Each row was made from one small tree. The marks that hang from a mark follow it in brackets, in alphabetical order. Every link used is in the known rows. Write each row's tree.
In the rows, 128 means zero.
Known rows
lelo[lopan]: [144 133 118 134 160 125 108 143 134 126 136 131 117 148 127 105 140 158
 123 118 117]
nerup[duval[lopan[lelo]] lupan]: [149 131 137 109 178 102 105 122 105  38 127 125 141 166 158 126 137  95
 123 125 150]
nodi[dogev duvafuv lopan[duval[nerup]]]: [142 135 130 117 147 107 136 143  73  30 138  65  96 152 125  98 185 163
 114 128  90]
lelo[lopan[duval]]: [158 132 119 129 147 102  91 141 131  98 150 123  93 160 116 105 145 164
 102 121 123]
dogev[nodi]: [120 143 125 132 140 143 102 129 130 110 135  93  90 154 135 110 110 114
 133 127 105]
duval[lopan[lelo] nerup]: [122 125 151 118 167  99 125 105  97  86 114  90 194 173 179 118 153 132
 113 126 126]
nerup[duval[lopan[lelo nodi]] lupan]: [135 138 146 105 179  95  98 112 132  34 116  90  97 196 154 130 155  85
 123 134 141]
nerup[duval lupan]: [142 152 110 133 160 128 104 141 132  81 128 117 105 140 135 114 159  86
 134 118 127]
nodi[dogev duvafuv]: [138 128 117 133 153 128 136 160 103  69 133  83 108 157 103  99 111 155
 125 127 102]
lelo[lopan[duval[nerup] nodi[duvafuv]]]: [142 136 136 127 164 114 109 123 121  91 131  61 111 198 125  89 169 161
 107 125  99]
dogev[nodi[lopan[duval]]]: [140 145 130 115 130 114  89 119 108  57 152  88  42 149 129 117 143 125
 119 135 107]
lelo[lopan[duval nodi[dogev duvafuv]]]: [150 129 130 119 157 115 111 157 128  44 146  70  37 198  83  93 132 179
  97 133 105]
duval[lopan[lelo nodi] lupan nerup]: [115 136 169 115 172  95 117  89 127  81  89  63 177 209 205 112 150 107
 113 141 127]
lopan[duval nodi[duvafuv]]: [150 138 130 128 144 110  95 122 124  72 134  46  79 199 109 104 126 139
 111 135 106]
nodi[dogev duvafuv lopan]: [144 129 121 121 152 126 142 156  90  45 137  87  89 143 113 103 143 170
 132 131  96]
nerup[lupan]: [137 144 121 144 155 126 124 140 119 101 124 102 127 132 125 117 135 101
 130 116 127]
nerup[duval[lopan[nodi]] lupan]: [118 151 139 119 168 105  94 118 142  43 108  81 102 167 143 128 164  79
 133 125 124]
lelo[lopan[nodi[duvafuv]]]: [147 133 128 127 169 139 111 137 129 108 132  81 100 192 114  95 127 166
 125 126 107]
dogev[nodi[duvafuv lopan[duval]]]: [160 141 128 112 142 130  94 123  81  47 159  79  55 162 117 104 103 141
 128 134 101]
nodi[duvafuv lopan]: [155 136 119 123 155 129 119 131  87  85 134  93 125 149 127 107 136 158
 141 122 104]

Which tree is each row?
[138 141 137 113 146 125 108 111  72  61 148  64  92 159 140  98 150 133
 127 128  90] => dogev[nodi[duvafuv lopan[duval[nerup]]]]
[131 141 128 124 169 100  98 128 117  44 122 118 139 141 142 127 145  88
 135 116 134] => nerup[duval[lopan] lupan]
[115 126 148 121 159 105 129 137 115  26 116  46 107 188 111 115 110 151
 121 132 102] => duval[lopan[nodi[dogev duvafuv]]]
[130 147 130 143 150 106 117 125 111  83 124  78 138 138 140 110 182  93
 111 116 118] => lopan[duval[nerup[lupan]]]
[137 130 130 125 170 130 132 160 134  73 130  74  64 192  97  90 128 175
 118 131 101] => lelo[lopan[nodi[dogev duvafuv]]]
[132 142 147 124 165 100 120 107 119  71 120  48  95 196 152 112 196  88
  95 134 128] => lopan[duval[nerup[lupan]] lelo nodi]
[151 127 134 118 169 131 112 121 119  94 126  61 107 216 133 104 117 144
 117 139 114] => lopan[lelo nodi[duvafuv]]
[140 120 136 117 168 124 136 141 121  58 129  51  74 216 117 102 119 155
 110 145 113] => lopan[lelo nodi[dogev duvafuv]]
[144 142 131 127 149 102  88 129 153  93 136  88  53 186 113 109 160 151
  97 129 116] => lelo[lopan[duval nodi]]
[147 129 131 107 166  95  92 113 121  50 130 129 138 187 164 123 141 125
 116 131 136] => nerup[duval[lopan[lelo]]]
[129 129 157 118 175  93 127  98  98  82 102  97 219 181 204 104 127 117
 113 130 136] => duval[lopan[lelo] lupan nerup]
[153 137 140 114 161  99 128 114  78  53 133  90 104 155 162 116 202 111
 110 127 135] => nodi[lopan[duval[nerup[lupan]] lelo]]
[148 135 135 127 161 103 124 116  96  75 130  87 126 166 153 110 174 100
  99 126 138] => lopan[duval[nerup[lupan]] lelo]
[137 144 135 139 143 105 105 113 128  97 117  81 157 165 168  98 155 110
 105 126 116] => lopan[duval[lupan nerup]]
[144 140 127 116 151 147 111 128  88  76 144  84  87 154 130 102  98 138
 148 130  93] => dogev[nodi[duvafuv lopan]]
[111 149 148 130 145  98 120 127 152  58 106  35  84 187 155  97 183 109
  96 142 104] => lopan[duval[lupan nerup] nodi[dogev]]
[127 127 154 111 162  92 107 104 132  65 115  72 121 203 155 129 137 129
 112 137 128] => duval[lopan[lelo nodi]]
[170 137 129 132 157 105  89 137 138  94 142 127 109 165 139  94 114 145
 101 127 134] => lelo[lopan[duval[lupan]]]
[154 128 162 110 181 105 110 104 110  56 108  69 158 223 166 104  62 130
 118 143 129] => duval[lopan[lelo nodi[duvafuv]] lupan]
[105 148 144 136 150  97 137 139 131  45 117  34  58 167 122 111 212  92
 103 129 108] => lopan[duval[nerup[lupan]] nodi[dogev]]
